Each row comes from the steps of one walk. Every step used is in the known rows, and no mark comes twice. Write the walk behind each row, first mark first.
In the rows, zero is written as 128.
Known rows:
soti-figaz-mimaz-pozi-datip-lalo: [176 122 188  95  39 165  20 128 168 126 158 111 148 106  86 105 213  93
  96 128  82 178  77 109  97 141 169 107 115 108 148  73 130 130 144 117
 222  85 115 186 119 139 142  23 167 106]
datip-pozi-mimaz: [113 156 103 159 147 102 164 122 166 146 116 103 154 156 146 130 137 150
 126  95 129 139 113 133 120 123 111 116  84 126 121 146 115 117 113 154
 111 101 140 100 124 115 143 138  96 132]
datip-nepig-mimaz-pozi-vabaz-vavuf: [167 137 132 100 192 109 162 105 129 180 125 104 121 134 111 150  95 101
 134 138 103 116 119  87 120 142 186 137 141 141 157  93 139  59 123 127
 166 134  60 146  96 166 157 125 104  93]
soti-lalo: [146 127 124 103  94 124 154 133 140  92 107 112 163  91 158 135 125 146
 148 114 169 174 114 162 144 157 104 158  93 165 118 128 141 138 104 113
 134 122 148 136 157 183 131 150  88 154]
pozi-mimaz-nepig: [152 135 122 175 137 109 138 148 122 165  69  83 147 107 174 146 135 130
 154 103 133 144 137 113 139 128 130 149 143 128 104 132 143 106 138 143
 126 119 152  92 100 172 100 143  81 133]
soti-lalo-datip-pozi-vabaz: [120 128 177  65 148 108 167 141 174 128 183 179 134 151 176 150 105 133
 128 115 139 135 103 205 146 138 104 136  68 134 107  82 130 116 130 103
 109 119 154 120 156 142 162 189 103 139]
datip-nepig-mimaz: [117 138 110 151 190  97 157 104 127 156 100 111 114 137  84 118  91 117
 148 143 118 146 149  92 113 139 151 100 164 156 141 145 129 113 127 102
 130 124  85 144 126 122 156 149 102 120]
mimaz-figaz: [ 58 141  89 152 135 144 163 123 119 107  84 123 146 143 152 131 133 144
 168 166 164 146 135 118  95 129  95 111  90 122 103 139 130 173 101 108
 143 127 132  96 133 159 118 148 100 164]
vavuf-vabaz-pozi: [124 131 107 154 102 116 109 171 115 102 107  99 125 105 103 120 139 145
  91 110 138 115  91 122 156 127 120 180 162 108  93 170 110 145  95 134
 132 139 140  93 104 146 155  94 139 133]
figaz-soti-vavuf-vabaz-pozi-mimaz: [175 101  85 164 115 117  98 168 151 118  85 124 123 143 101 122 100 164
  91  82  99  54  96  71  77 156 138 147 109  88  79 147  95 152 146 159
 101 171 150  97 127 133 132 148  91 154]
pozi-datip-lalo: [ 88 129 141  97  61 151  94 144 185 125 170 118 132 134 136 117 181 123
 116 122 127 165  72 150  95 134 121 127 105 109 145 115 110 134 108 152
 166  99 116 104 106 156 112 103 149 113]
mimaz-pozi-vabaz-nepig: [179 116 151 119 129  99  91 163 133 160  90 103 136 146 124 158 120 103
 107  98 148 108 119  89 140 149 161 160 159 144 131 105 160  94 104 199
 163  95 127 106  94 193  99  97 169  93]
vavuf-vabaz: [ 95 129 127 153 106 126 130 169 110 101  98  90 134  90 128 130 147 134
 116 129 132 145  91 121 128 141 104 142 136 115 118 169 119 159 109 136
 148 141 133 104 121 157 143 121 133 124]
nazafu-vavuf-vabaz-nepig: [132 126 144 171  94 124 115 158  74 108 102 131 127  89 141  99 120 107
 101  94 100 104 105 138 137 129  98 160 190 107 142 188 130 130 114 134
 141 136 129 110 130 143  83  87 165 107]
punu-lalo-datip-pozi-vabaz: [109 120 183  71 139 128 162 140 141 143 218 189 118 163 166 148 113 121
 138 127 124  90 126 185 135 127 123 103  92 102 123  82 116 124 139  99
 101 121 134 100 163 115 150 157 117 139]
nazafu-vavuf-vabaz-nepig-mimaz-figaz: [120 161 121 184 157 139 129 162  32 146  60 164 136  95 163  90  99  93
 158 130  69  80 147 128  98 118  88 101 205  73 123 222 167  99 151  49
 142 159 126  99 130 109  49 110 141 121]
soti-vavuf-vabaz-nepig-datip: [159  94  96 186 143 119  60 177 160 134  80 132  83 126 124 138 147 123
  99  95 103  87 119  48 102 127 126 178 164 134 141 167 107 157 140 233
 125 154 122 146  88 142  81 168 162 100]
soti-lalo-datip: [123 127 145 103 113 133 172 111 129  90 132 150 153 102 174 151 106 148
 148 124 159 174 125 185 151 152  99 151  80 167 111 117 137 141 119  98
 115 129 162 133 165 163 125 171  73 162]
vabaz-nepig: [129 127 114 159 120 111 123 131 119 140  92 122 136 136 125 130 121 122
 124 110 149 124 146 116 126 140 132 153 162 157 130 147 131 137  81 167
 133 108 126 110 120 161  96 120 138 117]
nepig-mimaz-pozi-vabaz-vavuf: [179 143 116  90 161 143 153 140 124 171 105  83 148  98 149 164 126 102
 148 131 120 113 111 103 116 134 171 158 129 121 131 110 153  57 116 128
 179 152  78 117  90 202 137 109 112 103]
mimaz-nepig-datip-pozi: [144 134 117 141 147 127 101 140 177 160 136 100 107 142 144 122 176 112
 114 111 141 141 151 119 168 101 149 159 145 118 134 102  89 105 135 179
 115  95 130 155  94 111 126 127 148  95]
lalo-datip-pozi-punu: [ 47 128 119 110 121 141 159  84 143 100 199 148 118 163 103 140 141 153
 112 160 164 146 134 173 138  92 115 108  63 148 146 101 113 164 111 160
 102 132 135 137 126  76 172 139 167 129]
mimaz-pozi-vabaz: [145 115 141 101 127 120 118 164 155 128 100  72 138 126 129 161 137 118
 122 123 164 140  86  92 136 143 152 148 110 130 121  85 146 117 115 181
 174 111 121 107 107 208 144 106 142 117]
punu-pozi-datip-nepig-mimaz-figaz: [ 75 148 120 159 227 113 163 102 153 175 132 171 110 185 126 107 126 158
 143 197  86 158 165 113  33 141 107  35 125 123 130 138 148 120 168  60
 119 105  96 136 140  88 137 210 104 142]
vavuf-vabaz-pozi-datip-nepig-mimaz: [152 139 139 158 163  87  92 156 146 161 132 136  93 128  64 106  97 121
  85 126  67 127 117 103 130 136 151 123 207  97 121 170 118  76 142  93
 128 127 106 126  94  90 160 126 128  86]
datip-pozi: [ 90 145 103 140 126 124 155 125 156 120 139 107 136 153 115 125 145 141
 114 123 156 144 119 139 130 124 125 124  87 130 130 128 100 144  92 158
 127 100 132 127 123 120 167 125 131 122]
figaz-mimaz-pozi-datip: [158 119 156 119  94 136  65 133 153 114 104  68 141  95  83 155 165 115
 115 132 100 179 109  96 103 129 157 105 108 139 134  98 140 110 132 170
 192  99 143 171  83 165 163  71 144  85]
nepig-mimaz: [128 148  93 142 157 132 149 140 121 143  77  94 145 102 125 124 125 118
 159 135 135 146 142 109 110 129 139 117 147 137 114 165 145 112 121 100
 149 140 103 118 125 158 134 133 105 128]
nazafu-vavuf-vabaz-nepig-mimaz: [161 148 137 173 140 125 114 166  56 146  78 128 131  73 141  91 104  90
 126  97  68  90 129 126 126 123 116 133 227  96 139 217 157  86 140  86
 143 154 114 114 127 128  73  92 158  96]
punu-lalo-datip: [109 116 153 106 101 152 167 108  95 106 167 161 134 111 160 149 114 135
 158 137 140 130 143 165 142 137 118 121 103 134 125 118 125 149 130  94
 108 133 147 116 171 137 116 139  86 161]
datip-pozi-vabaz-nepig-mimaz-figaz: [119 164 120 137 215 100 130 159 121 212  98 182 130 192 152 120 103  93
 160 139 100  60 168 124  83 117 128  76 166  93 108 147 162  78 132  86
 128 119 116  85 112 109  99 159 148 107]
mimaz-nepig-datip: [155 120 122 146 136 136  95 149 163 145  96  84 109 106 154 133 170 110
 136 124 150 157 146 101 158 114 144 177 169 136 121 108 110 121 133 169
 140 116 120 141  96 167 100 133 129 113]
punu-pozi-mimaz-figaz-soti-lalo: [145 142 127 111 142 128 182 102 136 121 105 162 190 155 208 102 122 193
 165 139 123 142 138 178  48 180  64  71  54 124  89 116 160 143 155  36
  88 115 162 114 218 126  93 203  54 212]
nazafu-vavuf-vabaz: [101 124 133 152  96 144 144 162  99  75 112 102 132  71 142 100 137 123
 110 117 114 137  79 145 134 125  88 151 139  95 133 170 121 156 122 113
 153 150 125 112 141 159 128  96 135 131]
mimaz-pozi-punu-lalo-datip-nepig: [118  99 168  75  93 139 137  50  87  96 208 146 107 141  88 153 101 145
 121 157 152 145 150 133 179 125 155  96  90 172 190  71 140 140 154 151
 100 118 138 180 148  70 147 103 149 130]
nepig-mimaz-pozi-punu: [150 138  96 106 118 150 112 118 106 125  96  61 145  95  91 143 145 132
 136 155 162 156 140  92 141 113 160 117 123 155 156 134 174 100 137 155
 160 140 113 153  95 129 139  83 177 105]

Write each row's walk:
[144 122 154  84 119 116  48 171 198 176 150 140 104 167 154 108 174  73
 117  88 123  98  77 121 119 116 126 173 196 127 146 104 118 110 107 187
 157  96  82  97  97 173  60 112 200  95]
pozi-vabaz-nepig-datip-lalo
[135 116 124  68  89 152 100 107 176 109 212 130 115 137 123 117 184 132
 122 137 148 130 141 157 157  95 123 120 100 133 177 102 111 137 130 156
 100 122 117 171 148  66 133 119 186 118]
nepig-datip-pozi-punu-lalo
[169 113 142 123 166  97  77 170 200 170 109 126 108 152 146 132 140  86
 123 104 130 112 122  97 122 129 131 179 196 140 121 111 124 113  99 181
 143 112  87 106 112 188  76 151 163 101]
pozi-vabaz-nepig-datip
[175 143 125 188 122  97 100 187  95 157  75  94 134  96 149 131 131 133
 107  81 107  98 108 117 176 121 127 182 194  92  84 170 134  93 145 133
 113 134 173  72  77 143 115 107 106 121]
vavuf-vabaz-pozi-mimaz-nepig
[137 113 130  89  47 144  90 158  84  87 180 131 122  90 101 119 147 146
 104 131 143  91 113 160 176 111 118 155 155 108 134 152 136 150 118 116
 111 164 146 110 130 105 146  79 180 137]
vavuf-vabaz-pozi-punu-lalo
[ 70 129  99 108 103 132 138 109 157 102 172 107 129 153  92 124 160 149
 111 150 174 145 126 151 133 100 119 115  74 145 157 111 117 162  98 177
 121 125 124 139 115  96 177 120 181 118]
datip-pozi-punu
[148 109  95 186 149 113  66 168 175 145 115 148  75 160 117 128 154 126
  76  83  95  76 122  67 111 114 132 157 144 123 152 162  87 143 142 243
 105 133 135 158  86  87 108 163 181  83]
soti-vavuf-vabaz-nepig-datip-pozi
[117 153 140 171 164 112 164 117 122 177 133 138 131 151 178 150 119 136
 133 105 114 131 148 152 154 108 129 120 108 117 114 115 122  92 161 139
  85 106 174 104 105  97 121 153  83 121]
lalo-datip-pozi-mimaz-nepig
[ 72 169  86 172 162 115 180 113 142 146  94 134 160 178 173 128 132 150
 157 130 129 126 131 133  93 117  89  84  63 102 110 152 125 131 122 115
 110 107 154  85 129  96 120 159  82 156]
datip-pozi-mimaz-figaz
[163 131 166 103 159 130 156  73  66 155 150 148 119 127 112 147  72 119
 147 134 105 128 168 105 159 146 177  81 142 149 163 119 149  75 182  86
 109 116 130 173 152  76 126 113  92 126]
punu-lalo-datip-nepig-mimaz-pozi
[114 145  98 119 151 156 157 118 101 138  72 134 158 143 126 100 101 123
 182 173 124 113 172 111  53 151 133  54 121  92  89 137 136 129 139  32
 136 146 108 115 169 125 101 138  92 162]
nepig-mimaz-figaz-soti
[ 66 139 123 138 142 133 175  99 143 118 167 145 124 165 130 138 123 143
 117 132 148 141 128 162 138 114 119 119  76 133 122 116  97 144 111 143
 104 110 144 125 134 100 162 144 114 133]
lalo-datip-pozi
[114 108 128  78  76 151 129  96 101  90 208 168 120 130 114 137 119 151
 123 144 167 103 148 180 177  98 125 152 117 142 123 106 131 153 114 113
  84 153 147 115 147  98 142 109 144 164]
vabaz-pozi-punu-lalo-datip
[ 91 137 131 147 209 107 177  79 114 151 126 150 104 148 100 130  72 120
 147 151 110 148 157 112 120 130 142  96 152 159 131 137 123 115 144  86
 112 133  98 140 133 101 149 169  82 131]
lalo-datip-nepig-mimaz
[ 85 125 105 121 108 153 156 111 124  98  96 132 155 162 130 107 116 143
 162 171 149 125 148 124  68 159 117  81  85  99  93 106 110 177 111  81
 132 129 128 111 173 140 109 131  97 171]
mimaz-figaz-soti
[150 115  71 201 139 106 108 182 147 122  69 112 114 122 126 146 116 168
  99  76 107  77  81  66 106 124 118 175 118 109  92 178 114 147 139 187
 109 171 156  85  83 150 141 159  90 146]
soti-vavuf-vabaz-pozi-mimaz
[ 98 125  94 105 122 137 104 108 209 110 175 100 111 154 102 113 187 136
 103 146 162 156 124 134 145  81 116 138  98 146 162 103  98 149 108 194
 119 116 105 162 113  88 152 125 196 108]
nepig-datip-pozi-punu
[139 121 197  89 138 107 132 135 116 173 206 218 114 182 161 145  97 101
 126 102 109  62 153 183 140 132 134 113 142 113 134  98 130 100 128 123
  88 108 141 100 152  98 105 148 142 116]
punu-lalo-datip-pozi-vabaz-nepig
[ 87 161  78 153 178 147 166 133  99 146  58 123 149 128 150 126 119 128
 191 168 136 131 158 106  82 124 112  85 130 112 100 170 154 128 129  59
 148 145 116  99 126 141 111 152  92 151]
nepig-mimaz-figaz
[205 112 158 157 130 138  40 142 164 149 101 107 118  86 115 104 196  78
 135 140  94 163 157  87 133 117 159 157 190 130 106  81 113 150 151  98
 183 122 102 197 129 157 132  97 131 124]
soti-figaz-mimaz-nepig-datip
[146 112 163  71  88 146 162  96 133  84 147 161 158 121 151 126  86 144
 141 127 148 155 139 192 118 178 120 124  76 145 101  84 117 143 130  71
 102 131 156 148 207 144 118 157  72 169]
figaz-soti-lalo-datip
[119 117 104 105  76 150 111 111 127  87 121  60 144 112  91 153 159 149
 114 150 193 166 119 103 154 117 144 140  85 164 157 102 152 145 107 202
 156 123 130 150 102 145 146  78 182 117]
mimaz-pozi-punu
[130 109 153  67  63 172 128  87  81  87 183 128 137 106 128 168 133 146
 134 155 168 142 145 152 175 117 142 115  76 153 164  90 156 139 147 151
 119 136 156 151 144 106 122  90 156 139]
mimaz-pozi-punu-lalo-datip
[189 119 148 140  97 143  78 116 128 107  92  85 157  91  78 124 172 109
 118 137 121 170 123  78 124 146 167 126 122 143 119  92 137 156 127 114
 205 108 120 192 137 159 167  49 129 134]
soti-figaz-mimaz-pozi
[112 122 119  99 133 134 169 142 160 135 142 115 133 121 159 151 137 121
 146 140 139 117  96 144  99 135 126 179 106 124 119  91 111 134  70 137
 164 155  76  86 115 227 150 152  96 131]
pozi-vabaz-vavuf
[148 139 140 163 124 121  87 147 140 125 144 138 103 126 140  78 152  97
  78  80  83  99 104 140 157 101 101 161 189  91 163 174  97 108 127 164
 118 111 124 147 123  79  85  90 197  78]
nazafu-vavuf-vabaz-nepig-datip-pozi
[108 118 153  85 151 132 157  67  83 136 197 181 101 132  97 129  81 124
 164 173 112 126 181 150 137 114 141  69 142 163 169 117 150 123 167  67
  91 156 103 160 160  57 143 152 126 136]
pozi-punu-lalo-datip-nepig-mimaz
[124  82  85 128 108 149 130 131 168  96 102 116 119 151  96 130 109 153
 126 134 149 102 131  74  50 164 155 119  64 130 107  93  91 193 125 180
 125 155 115 145 149 168 143 167 100 156]
figaz-soti-vavuf
[162 120 134  86  89 128  72 104 152 139 203 161 110 157 123 115 165 115
 112 115 136 101 168 154 164  96 134 130 152 147 187 117 124 114 121 179
  90 107 121 166 138  51  88 108 210  96]
vabaz-nepig-datip-pozi-punu-lalo
[ 99  94  90 176 122 135 118 183 131  94  83 108 104 106 118 150 134 154
 113 121 125 108  93  71  88 141 118 148  96 123 121 160 110 190 136 195
 142 174 136 124 100 169 152 169 121 134]
soti-vavuf-vabaz
[127 128 135 170 106 107 103 164  85 133  88 121 128 110 121 127 130 118
 106 104 118 115 120 119 132 143 116 149 186 124 131 184 134 137 102 156
 137 127 138 101 111 142  97 114 159 101]
vavuf-vabaz-nepig
[128 131 115 155  95 133 121 166 105  75 121 108 127  86 121  88 124 134
  87 101 123 103  74 143 163 113 102 189 166  86 104 172 107 141 104 111
 136 148 135 101 123 147 143  69 142 138]
nazafu-vavuf-vabaz-pozi
[112 157 100 189 131 131 147 156  90 101  78 134 148 114 177  91 112 144
 130 109  95  91  83 138 129 106  63 147 141  57  83 196 131 131 132  70
 120 153 157  57 127 122  93 103  94 170]
nazafu-vavuf-vabaz-pozi-mimaz-figaz
[ 98 133 150 102 110 145 175  99 109 118 205 176 129 146 151 141 123 139
 136 126 134 115 147 185 150 126 123  99  81 121 138 115 107 133 134 103
  85 115 156 129 166  79 144 135 104 144]
punu-lalo-datip-pozi
[ 76 152  96 161 207 109 176  96 105 153  79 142 122 164 110 113  87 124
 178 175 117 136 166  90  86 131 124  68 142 133 122 151 138 131 137  63
 130 126  97 129 130 104 131 165  90 145]
datip-nepig-mimaz-figaz
[203 139 120 181 146 105  67 189 146 167  80  87 112  97 162 121 160 116
 102  74  99 113 107 101 186 103 126 207 217  92  93 163 117  81 153 150
 112 130 153  95  72 133  89 112 120 111]
vavuf-vabaz-pozi-mimaz-nepig-datip
[106 120 104 126  78 128  91 156 113  86 143 102 118 105  75 118 150 152
  87 137 157 116  95 134 162 101 114 171 152 121 120 155 128 164  97 154
 129 159 134 105  95 122 167  89 189 128]
vavuf-vabaz-pozi-punu
[158 126 143  65 107 174 132  96  59 126 161 128 140  89 127 159 120 129
 156 154 139 130 169 137 161 116 158  89 115 143 162 119 181  90 176 103
 122 152 141 157 139  90 115  93 151 126]
nepig-mimaz-pozi-punu-lalo-datip
[ 77  95 163  86 108 128 156  56 105 100 224 179 100 148  98 135  96 141
 142 170 142 141 156 163 149 122 125  92 103 169 174  87 123 169 137 118
  88 137 118 156 167  73 150 148 129 148]
pozi-punu-lalo-datip-nepig
[177 113 161 160 113 135  74 140 111 143  97 114 139  85 104 109 171  88
 143 145 100 155 158 109 123 134 159 133 169 131  97  88 131 159 140  77
 186 125 122 175 131 166 159  90 116 135]
soti-figaz-mimaz-nepig
[138 138 155 114 186 101 182  82 115 140 131 172 128 119 136 130  58 127
 157 131 112 164 155 159 146 151 127 106 133 179 132 129 147  97 157  52
 100 130 128 165 162 110 138 189  61 142]
soti-lalo-datip-nepig-mimaz
[113 141 146 100 122 125 179  99 143 101 170 167 147 138 161 143 108 154
 127 114 150 159 128 204 160 138 103 131  58 152 122 111 119 127 122 107
  92 109 172 148 162 107 152 164  92 148]
soti-lalo-datip-pozi
[133 102 178  81 116 111 171  58 140  95 169 180 132 155 113 115  53 140
 130 135 133 158 144 177 127 184 131 103  89 165 125  69 103 148 137  72
  86 113 135 177 207 105 140 174  64 162]
figaz-soti-lalo-datip-nepig
[112 129 133 112 170 128 142  59 101 135 145 118 108 142  63 144  92 129
 124 169 138 159 157  96 152 110 165  88 126 175 171 105 158 104 164 140
 123 131 110 179 106  70 156 117 156 109]
lalo-datip-nepig-mimaz-pozi-punu
